Every row comes from one small tree of marks. Brackets hold a mark, then the marks that hang from it, in alphabetical order. Every link used is in the known rows. Which tree was each row made from?
Known rows
{vozus suvi {vava {fotap neda}}}: 8 4 -5 7 22 5 -7 15 -9 0 12 10 9 0 -3 -9 1 3 -4 7 -1 -9 7 -2 -3 1 -4 -6
 -7 -4 -14 -5 1 -5 12 -3 5 -1 -8 8 -3 7 1 4 -17 7 -2 -5 20 -7 0 9 -3 -10
 2 3 3 6 15
{vozus suvi vava}: 3 5 -2 11 19 20 -7 10 -8 -1 11 8 11 1 -10 -6 3 1 -6 7 -2 -3 -3 -2 -2 2
 -7 -5 2 -7 -16 4 6 -9 11 -11 -2 5 -3 12 -2 8 -4 3 0 8 9 7 15 -7 0 19 0
 -3 -3 -2 3 8 14
{guzil fubu pubu {vava {fotap tuze} vozus}}: 1 -1 -17 -9 -16 -9 -1 6 -4 -3 4 1 0 -1 -3 -6 -5 9 3 4 -14 -3 4 -2 -2 -1
 5 -2 -4 -9 -2 5 2 4 4 8 -1 -1 -7 -7 12 -9 -3 1 -1 -2 4 -7 -1 -7 -3 -10
 0 -4 0 4 0 -2 3
{tuze {guzil fesoz fubu pubu suvi vava}}: -6 -5 -1 -11 -20 1 9 -9 2 -4 -12 -6 -7 0 -5 -2 -3 3 8 -2 8 15 -8 -3 2 -1
 -1 -1 11 0 10 1 -4 9 -3 2 -8 0 2 -5 1 -10 -6 -5 -3 -6 3 12 -17 -1 -2
 -11 8 -1 -6 -1 0 -8 -3
{fesoz {fotap fubu {neda {guzil pubu}} tuze}}: -8 -3 14 -6 -6 -15 -2 2 9 1 5 3 2 -5 3 -4 -5 -9 2 7 -11 -11 8 4 1 -3 6 0
 -13 21 7 -12 -13 2 -17 4 8 -12 -5 -5 1 5 4 -5 -5 1 -21 -30 -1 9 20 -22
 -13 4 12 -3 -3 5 -10
{tuze guzil}: 4 6 10 22 24 7 -3 -8 3 0 2 -2 1 -1 1 3 7 -11 -5 -2 10 -8 -7 4 5 1 -3 0 4
 1 0 2 5 -2 -3 -6 0 -1 1 4 2 6 2 7 4 4 9 3 5 3 -3 19 1 3 4 -2 2 0 4
{guzil {fesoz fotap} fubu vava}: -1 -3 -9 -9 -19 -7 5 1 3 -6 -9 -4 9 2 -11 1 -3 7 -7 7 3 19 -6 -3 8 1 2 2
 -1 -4 6 -8 4 9 5 6 2 -2 4 -2 6 -8 -3 0 -9 -2 -6 3 -2 -9 4 -12 0 -9 -2
 -3 3 -5 -2
{fesoz {fotap neda}}: 3 3 5 3 10 2 -2 3 3 2 4 5 8 1 1 2 1 -7 -5 6 2 -2 5 3 5 -1 2 -5 -7 5 2 -7
 2 -1 -2 3 8 -2 1 3 0 6 5 2 -4 6 -8 -10 10 0 8 0 -8 -3 6 -3 2 4 2
{tetu {fotap fubu {tuze {guzil fesoz suvi}}}}: -11 -3 14 2 -18 -9 2 1 10 0 -2 -3 8 1 8 -5 -4 -3 -1 3 3 -4 13 2 3 0 2 5
 -2 17 9 -19 -3 5 -8 -4 5 -5 2 -4 -7 -2 -2 -3 -3 -7 -21 -13 -8 6 10 -19
 -8 -7 8 -4 2 3 -16
{guzil vava voru}: 5 2 1 2 11 4 0 -2 1 4 -2 -3 -3 1 4 6 1 -5 -3 -2 -1 5 -5 -2 -2 0 0 1 5 -9
 0 5 10 -3 5 3 -1 4 2 1 -3 -1 2 2 6 2 10 10 -1 0 1 11 0 -1 -3 4 -1 -3 8
{tetu {guzil pubu}}: 1 3 1 9 14 6 -4 -9 -2 -2 3 3 -4 -2 2 3 5 -5 -3 -4 -1 -9 -4 3 4 0 0 1 2 2
 3 5 -3 -3 -7 -3 -4 -1 3 1 6 5 -1 1 3 8 10 -2 2 4 -6 9 2 13 2 -1 1 -1 -2
{pamar {guzil fubu suvi voru}}: 1 -8 -8 2 -8 2 6 -1 0 6 -6 -6 -9 2 6 5 4 -2 -2 -7 11 15 -10 3 -4 -1 -5 3
 6 -5 -3 6 3 0 2 3 0 5 8 4 -7 3 3 -1 10 -5 5 14 -7 1 0 10 4 -1 -4 0 0 -2
 0
{vava {fotap {neda guzil}} {vozus suvi}}: 6 12 8 13 17 0 -5 7 -8 -2 13 8 4 -5 -6 -6 1 2 -3 6 -9 -19 -1 -1 1 1 -7
 -4 -8 -7 -16 5 -1 -1 9 -8 3 2 -10 4 2 7 1 7 -9 1 8 -11 10 -1 -4 9 -5 -6
 7 3 -2 5 11
{tetu guzil}: 4 4 7 14 21 4 -5 -8 0 0 1 0 0 -1 3 4 6 -6 -9 -2 5 -11 -7 3 6 0 -2 3 1 -1
 0 0 3 -1 -2 -6 -1 0 5 4 4 5 0 4 1 8 9 0 4 4 -8 14 0 3 4 0 3 1 2
{fesoz {fotap tuze}}: -2 2 0 5 -1 0 -4 2 5 4 4 2 9 2 1 2 1 -6 -6 6 -2 -4 5 3 5 -1 4 -3 -6 4 2
 -7 5 -2 -2 3 7 -2 3 3 6 3 3 5 1 4 -7 -12 10 -1 8 2 -9 -2 6 -3 3 5 -2
{suvi {guzil fesoz pubu vava voru}}: 3 0 -6 -11 -1 -10 2 0 -1 -4 -8 -5 2 0 -7 5 -2 -1 3 -1 -8 10 -1 0 -3 0 3
 2 -2 -5 2 9 2 -5 1 5 -5 2 -2 -9 -4 -9 0 -1 9 -4 -2 12 -2 -3 -2 2 6 12
 -11 -1 -5 -5 -11
{neda {guzil {fesoz fotap} fubu}}: 0 0 -1 6 -9 -13 4 -5 4 -9 -6 -6 8 -1 -11 3 0 2 -9 3 3 11 -12 0 11 1 -3 3
 0 5 1 -5 -1 8 1 1 4 -6 4 0 11 3 -2 4 -13 -2 -8 -5 0 -2 5 -5 -2 -1 3 -5
 1 -3 -7
{fesoz {fotap {fubu {guzil suvi vava}} neda}}: -7 -2 24 -15 -9 4 4 -1 10 7 -4 6 0 0 -1 -2 -5 2 8 4 9 -3 5 -3 1 -2 1 -1
 -2 11 7 -14 -10 8 -6 -7 2 -3 2 4 -4 1 3 -10 -1 -3 -12 -10 -8 5 6 -21 -6
 -15 7 -1 -1 6 2
{pamar guzil}: 6 0 0 16 14 9 -2 0 0 5 4 -2 1 1 0 5 8 -7 -6 -3 14 -5 -7 6 2 0 -1 1 -4 -7
 -7 1 4 -7 -2 -3 3 3 5 5 -1 6 4 9 18 6 8 6 7 -2 -4 23 6 7 2 -4 3 0 4
{pamar {guzil suvi vava}}: -2 -3 6 -1 -4 19 2 -1 1 11 -2 -2 -5 5 1 3 4 0 4 -4 15 1 -8 -1 -2 -2 -1
 -3 3 -12 -7 -1 1 0 1 -4 -3 9 7 6 -6 0 2 2 26 2 12 15 -7 -3 -9 13 9 -1
 -2 0 3 -1 12
{pamar {guzil fubu pubu suvi voru}}: -2 -9 -13 -2 -15 3 8 -2 -2 3 -4 -5 -13 1 6 4 2 -1 4 -9 5 17 -9 3 -6 -1
 -3 2 6 -2 0 11 -4 -2 -4 5 -3 2 5 1 -7 2 2 -3 11 -4 5 13 -11 2 2 4 5 7
 -7 0 -3 -3 -4
{tuze {guzil fubu pubu suvi vava voru}}: -6 -5 -1 -8 -12 2 10 -9 2 1 -10 -5 -17 -1 3 2 -2 -1 8 -7 2 15 -11 -3 -4
 -2 -4 -1 15 1 9 10 -4 6 -2 2 -8 -1 2 -2 -3 -6 -2 -9 -1 -8 10 13 -19 5 2
 -6 3 0 -7 4 -4 -6 -1
{pamar {guzil fesoz fubu {vava vozus} voru}}: 5 -3 -8 -4 -17 -10 10 6 -4 -3 -7 -4 0 -1 -10 3 -3 6 -2 1 1 19 -10 -2 -1
 2 -6 5 -1 -15 -3 6 5 2 8 2 -2 5 3 -5 -2 -10 -2 1 8 -8 4 14 -13 -5 0 -1
 4 -13 -6 -1 -4 -7 -6
{guzil fesoz suvi {vava fotap} voru}: 4 -2 -5 -8 -8 -4 3 0 -3 5 -8 -6 -6 4 8 4 -1 7 3 -7 0 15 4 -6 -2 1 3 1 6
 -8 0 -3 6 6 11 8 0 4 0 -2 -4 -5 1 1 -7 -6 0 8 -2 -2 -5 -1 4 -8 -6 7 0
 -7 6
{vozus {suvi {guzil fesoz pubu}} vava}: 0 3 -10 -1 8 6 -4 13 -10 -9 4 6 17 0 -21 -6 0 6 1 8 -7 1 1 0 -3 1 -5 -3
 -5 -5 -14 8 0 -12 7 -8 -5 4 -7 2 -2 0 -6 1 2 3 -2 9 14 -10 -2 10 5 9
 -11 -7 -2 5 -5
{tetu {guzil fesoz fubu pubu}}: 2 -3 -10 -1 -4 -11 1 -8 -1 -11 -5 -3 -1 -3 -4 1 1 2 -6 -1 2 5 -7 2 7 1
 -1 6 1 2 9 0 -2 4 -6 4 -3 -4 4 -6 8 -4 -5 -1 -12 2 -1 0 -4 1 -2 -7 4 7
 -2 -3 1 -6 -12
{tetu {fotap fubu neda} {guzil vava}}: -4 1 17 -4 3 -9 -1 1 8 -1 1 5 3 -2 8 -3 -3 -2 -7 7 -2 -15 8 -1 3 -1 0 6
 -9 8 8 -19 -8 6 -8 -5 5 -6 2 -3 -6 -3 1 -8 -5 3 -12 -13 -8 4 4 -19 -7
 -7 10 1 1 2 -3
{vava fotap}: 10 4 -7 16 20 3 -8 0 -3 1 6 -3 3 2 5 3 6 0 -6 -3 4 -8 2 2 3 2 5 1 -3 -5
 -6 0 8 -2 6 3 6 0 -2 3 5 7 3 12 -3 6 5 -3 19 -4 -8 17 3 3 4 3 5 -1 10
{vozus {vava {fotap tuze}}}: 7 0 -7 9 14 0 -9 9 -4 1 8 2 8 2 5 -5 1 1 -3 2 0 -11 9 0 -1 1 3 -3 -5 1
 -11 -7 6 -4 7 2 6 -3 -3 4 9 5 1 8 -8 6 -7 -8 18 -5 -1 11 -4 -5 4 2 6 5
 7

Write each row's tree
3 0 13 -3 6 -5 5 -3 2 7 -7 -1 -14 0 14 1 -1 -5 7 -7 6 0 2 -4 -4 -2 -2 -3
 3 1 5 -4 -2 7 3 3 2 -1 -3 0 -8 -2 6 -4 -12 -6 0 2 -6 6 -2 -1 -1 -12 1 9
 -3 -4 7 -> {tuze {guzil suvi {vava {fotap neda}} voru}}
-6 -2 11 -2 -5 -14 -1 2 10 -3 7 5 2 -5 8 -6 -5 -7 1 6 -3 -21 17 5 0 1 5
 3 -12 22 13 -14 -13 -4 -18 1 7 -11 -2 -8 -1 1 2 -7 -6 0 -25 -28 -3 9 15
 -26 -14 1 12 -5 -2 7 -16 -> {tetu {fotap {fubu {guzil pubu}} neda tuze}}
4 2 -7 3 15 -2 -4 -1 -2 -1 0 -2 2 0 0 7 3 -7 -1 -3 -8 0 -2 6 -4 0 1 0 -1
 0 -3 17 4 -11 -2 3 -2 1 -2 -2 -3 3 4 1 12 1 3 7 9 2 -2 14 2 18 -7 -1 -4
 1 -9 -> {suvi {guzil pubu voru}}
-4 -6 -10 -16 -15 4 6 -4 -1 2 -7 -4 -13 1 4 2 -3 2 6 -5 -6 19 -6 -3 -6
 -1 0 -1 13 -4 5 11 1 3 2 7 -7 4 2 -2 -4 -5 -2 -8 3 -4 9 13 -14 0 0 -7 3
 2 -9 4 -2 -5 4 -> {guzil fubu pubu suvi vava voru}
-4 0 5 6 4 9 5 -9 0 3 -1 -1 -12 1 9 5 2 -8 7 -10 3 5 -3 1 -4 -1 -2 -3 13
 6 6 13 -2 -3 -5 -1 -5 1 0 2 -5 5 2 -2 3 -3 8 7 -9 9 2 8 1 8 -4 1 -4 -2
 -3 -> {tuze {guzil pubu suvi voru}}
6 6 -5 9 7 -2 -8 7 -4 3 10 2 7 0 3 -2 1 1 -3 3 -9 -15 9 2 1 0 4 -1 -7 -6
 -9 2 11 -3 7 1 5 2 -5 0 9 2 2 11 3 2 3 -12 13 -2 -5 9 -4 -6 6 3 3 4 5 -> {vava {fotap tuze} vozus}
7 0 -4 12 20 3 -10 10 -4 0 9 3 10 3 3 -5 2 6 -4 2 1 -6 9 -1 -1 1 3 3 -4
 2 -12 -6 4 -1 8 -4 6 -5 -6 5 2 8 0 5 -8 6 -6 -7 19 -4 -1 8 1 -4 4 3 7 5
 12 -> {vozus {vava {fotap fubu}}}
-1 -1 -3 -8 -5 2 3 -6 -4 5 -6 1 -17 2 11 4 0 6 7 -12 -6 2 -2 -6 -4 -2 2
 0 7 -2 3 6 -7 6 1 2 -5 0 1 0 0 -3 2 -5 -6 -3 9 4 -8 4 -10 -3 4 3 -4 9
 -3 -5 3 -> {tetu {guzil pubu suvi {vava fotap} voru}}
-2 -5 -5 -1 -13 10 4 0 -3 2 -1 -3 -3 3 -1 3 3 -1 6 -7 11 9 0 2 -1 0 2 -1
 0 -3 -2 1 -3 -4 -6 2 -2 5 4 0 -5 2 0 4 15 1 1 9 -5 -2 -2 6 10 10 -4 -6
 1 -3 -4 -> {pamar {guzil fesoz pubu suvi}}
-4 -1 6 -11 -12 9 6 -9 1 -1 -6 -3 -8 0 -6 1 -2 4 11 -5 10 5 -2 -5 1 1 2
 -2 8 0 5 1 -7 1 -4 -2 -8 4 3 -2 2 -5 -5 -2 4 -2 3 8 -12 1 -6 -7 7 2 -4
 -2 -1 -3 0 -> {fubu {guzil fesoz pubu suvi vava}}
-5 1 8 -7 -3 17 4 -10 2 3 -2 1 -11 1 -2 2 0 1 12 -6 9 -3 -6 -3 -1 0 0 -4
 10 -1 2 7 -7 -1 -5 -5 -8 5 3 3 4 0 -2 -2 10 1 11 8 -10 2 -8 0 6 6 -2 0
 0 0 7 -> {fubu {guzil pubu suvi vava}}
-6 -4 4 -3 -11 -8 6 -6 3 2 -7 -5 -8 -1 8 2 -3 -9 8 -7 -2 7 5 1 -3 -1 1 0
 6 11 12 2 -1 -1 -8 5 -3 -1 0 -6 -4 -4 0 -5 -4 -8 -6 -1 -12 10 10 -7 -3
 1 -3 -1 -5 -4 -15 -> {fotap {tuze {guzil fesoz pubu suvi voru}}}
4 9 -5 9 4 2 -8 13 -8 2 14 7 10 -1 -5 -6 0 5 -4 7 -15 -15 8 0 -1 1 -1 -3
 -8 -11 -13 4 9 -5 11 -4 3 4 -8 3 5 1 0 8 1 1 8 -10 15 -5 -4 10 -6 -8 4
 2 0 6 7 -> {vava {fotap tuze} {vozus suvi}}
-2 -6 -13 -9 -14 1 2 -4 -2 -5 -5 -6 -2 0 -2 -1 -1 3 2 -2 1 16 0 1 1 0 3
 0 7 0 4 3 1 3 1 7 -3 3 3 -4 1 -2 -6 -1 -1 -1 0 8 -4 -2 0 -6 6 5 -7 -3 3
 -4 -3 -> {guzil fesoz fubu pubu suvi}
0 1 4 3 3 -7 -3 5 7 -1 7 2 7 -1 11 -3 -1 -11 -8 7 -4 -15 14 4 2 0 3 -2
 -11 8 5 -14 2 -5 -7 5 10 -3 2 -3 -2 2 3 2 -2 5 -18 -16 5 2 11 -8 -13 -4
 9 -2 3 5 -6 -> {tetu {fotap neda tuze}}
-6 1 12 6 -3 1 3 -3 6 2 1 1 -3 1 11 3 -1 1 -1 -4 2 -1 5 0 -2 2 -2 6 6 13
 4 -2 -5 -2 -4 -8 2 -2 4 4 -8 8 1 -6 -3 -7 -10 -5 -8 9 5 -10 -7 -4 4 -1
 -2 6 -8 -> {tetu {fotap {fubu {guzil suvi voru}}}}
1 0 -4 -4 4 4 1 -2 -1 3 0 -1 -8 1 3 5 0 -4 2 -4 -7 7 -2 -2 -4 0 3 -1 6
 -5 3 10 3 -4 0 6 -4 2 0 -2 -3 -2 1 -1 6 1 10 8 -4 0 3 4 1 8 -5 3 -3 -4
 5 -> {guzil pubu vava voru}
1 -2 -9 3 4 -3 -1 -10 -1 -7 -1 -1 -5 -4 -1 1 3 -1 -6 -3 1 -2 -10 3 4 0
 -1 3 3 2 6 5 -3 3 -7 1 -3 -4 4 -1 8 0 -3 -2 -4 5 8 0 -2 2 -4 1 3 9 0 -2
 1 -2 -4 -> {tetu {guzil fubu pubu}}
-9 -6 -11 -22 -35 3 9 -1 1 -4 -11 -2 1 4 -8 0 -6 11 5 2 -2 25 -1 -5 3 -1
 2 -3 6 0 8 -3 -5 10 0 6 -3 1 4 -3 3 -8 -5 -5 -4 -4 -5 6 -11 -7 4 -22 3
 -3 -7 -3 1 -4 -3 -> {guzil {fesoz fotap} fubu pubu suvi vava}
4 5 1 1 7 -2 -11 10 -2 3 3 2 15 1 -10 -4 1 10 -3 8 -5 -12 1 0 -4 0 2 5
 -11 -11 -12 -2 3 0 10 -8 0 2 -9 0 -6 -5 1 0 7 -2 3 0 17 -9 -9 7 6 2 -1
 3 -1 4 11 -> {vozus {suvi {guzil {vava {fotap fubu}}}}}
3 0 0 15 11 -9 3 -7 2 -3 -5 -7 -5 -3 4 5 3 -8 -8 -4 6 6 -12 3 2 1 -5 5 9
 3 6 7 6 2 0 1 1 -4 2 0 1 2 2 0 -8 -4 4 5 -2 5 3 10 -2 -1 -1 1 -2 -3 -2 -> {tuze {guzil fubu voru}}
-3 -4 -3 -16 -14 5 7 -3 -2 2 -7 -4 -9 2 2 4 -3 1 8 -6 -5 19 3 -5 -5 0 3
 -1 10 -3 6 6 1 0 2 7 -6 6 1 -4 -7 -6 -2 -3 3 -4 4 13 -13 1 2 -6 4 1 -10
 2 -2 -7 -1 -> {guzil fesoz pubu suvi vava voru}
-9 2 0 3 -7 13 2 -6 0 -2 2 5 -4 3 9 1 2 1 0 -5 -4 -6 2 -1 2 0 -3 -2 5 7
 3 1 -10 0 -8 -6 -2 0 7 3 0 6 -3 -2 2 3 2 -2 -8 4 -5 -5 0 9 1 -2 2 3 -8 -> {tetu fotap {guzil pubu suvi}}
9 1 -12 -1 15 -9 -7 16 -7 -7 3 5 14 -3 -12 -10 0 8 -6 11 -2 -7 1 1 -4 0
 -7 -2 -12 -5 -16 -1 1 -3 14 -2 5 -2 -9 3 0 2 0 -2 -14 2 -9 0 21 -11 -6
 6 0 -6 -3 1 0 6 4 -> {vozus {suvi {guzil fubu}} {vava {fotap neda}}}
1 -3 8 0 5 -21 -8 1 5 1 7 0 -2 -6 10 -5 -3 -7 3 1 -8 -21 10 4 -1 -2 9 3
 -15 16 2 -12 -10 2 -12 7 9 -12 -9 -8 3 4 5 0 -10 1 -15 -29 6 8 10 -13
 -7 7 12 4 -1 2 -2 -> {vava {fotap fubu {neda {guzil pubu}} tuze}}
-1 -5 11 -18 -7 -9 -6 7 6 11 -1 0 0 0 14 -7 -5 0 5 4 -3 -11 18 -1 -5 -3
 10 0 -9 3 3 -19 -1 8 0 6 6 -2 -5 -4 -7 -4 4 -6 -3 -2 -13 -15 1 2 4 -17
 -5 -14 7 8 3 2 9 -> {guzil suvi {vava {fotap fubu neda tuze}}}
2 8 10 2 10 9 -2 -4 -3 0 3 6 1 0 -6 0 2 2 -2 3 -4 -11 -7 -4 4 -1 -6 0 2
 -11 -5 6 4 2 4 -12 -6 5 3 3 6 -2 -2 2 11 5 17 4 -7 0 -13 7 1 -7 2 1 1 1
 6 -> {tetu {guzil {vava vozus}}}
1 1 3 -3 0 2 3 -8 2 -5 -3 -2 -4 -1 -9 2 -1 1 5 -2 8 0 -5 -2 4 3 3 1 2 0
 6 1 -4 -1 -5 0 -6 0 1 -5 7 -6 -4 2 0 1 3 4 -6 -1 -3 -4 5 6 -2 -4 -1 -4
 -2 -> {fubu {guzil fesoz pubu vava}}
-1 11 0 2 -4 3 -2 14 -7 -6 3 9 26 1 -25 -2 0 10 -5 14 -13 1 1 0 4 1 -7
 -3 -10 -8 -12 8 6 -6 11 -12 0 7 -5 3 0 -1 -2 4 6 -3 -1 1 12 -10 -3 5 -3
 -4 -4 -8 -4 8 -9 -> {vava {vozus {suvi {guzil {fesoz fotap}}}}}
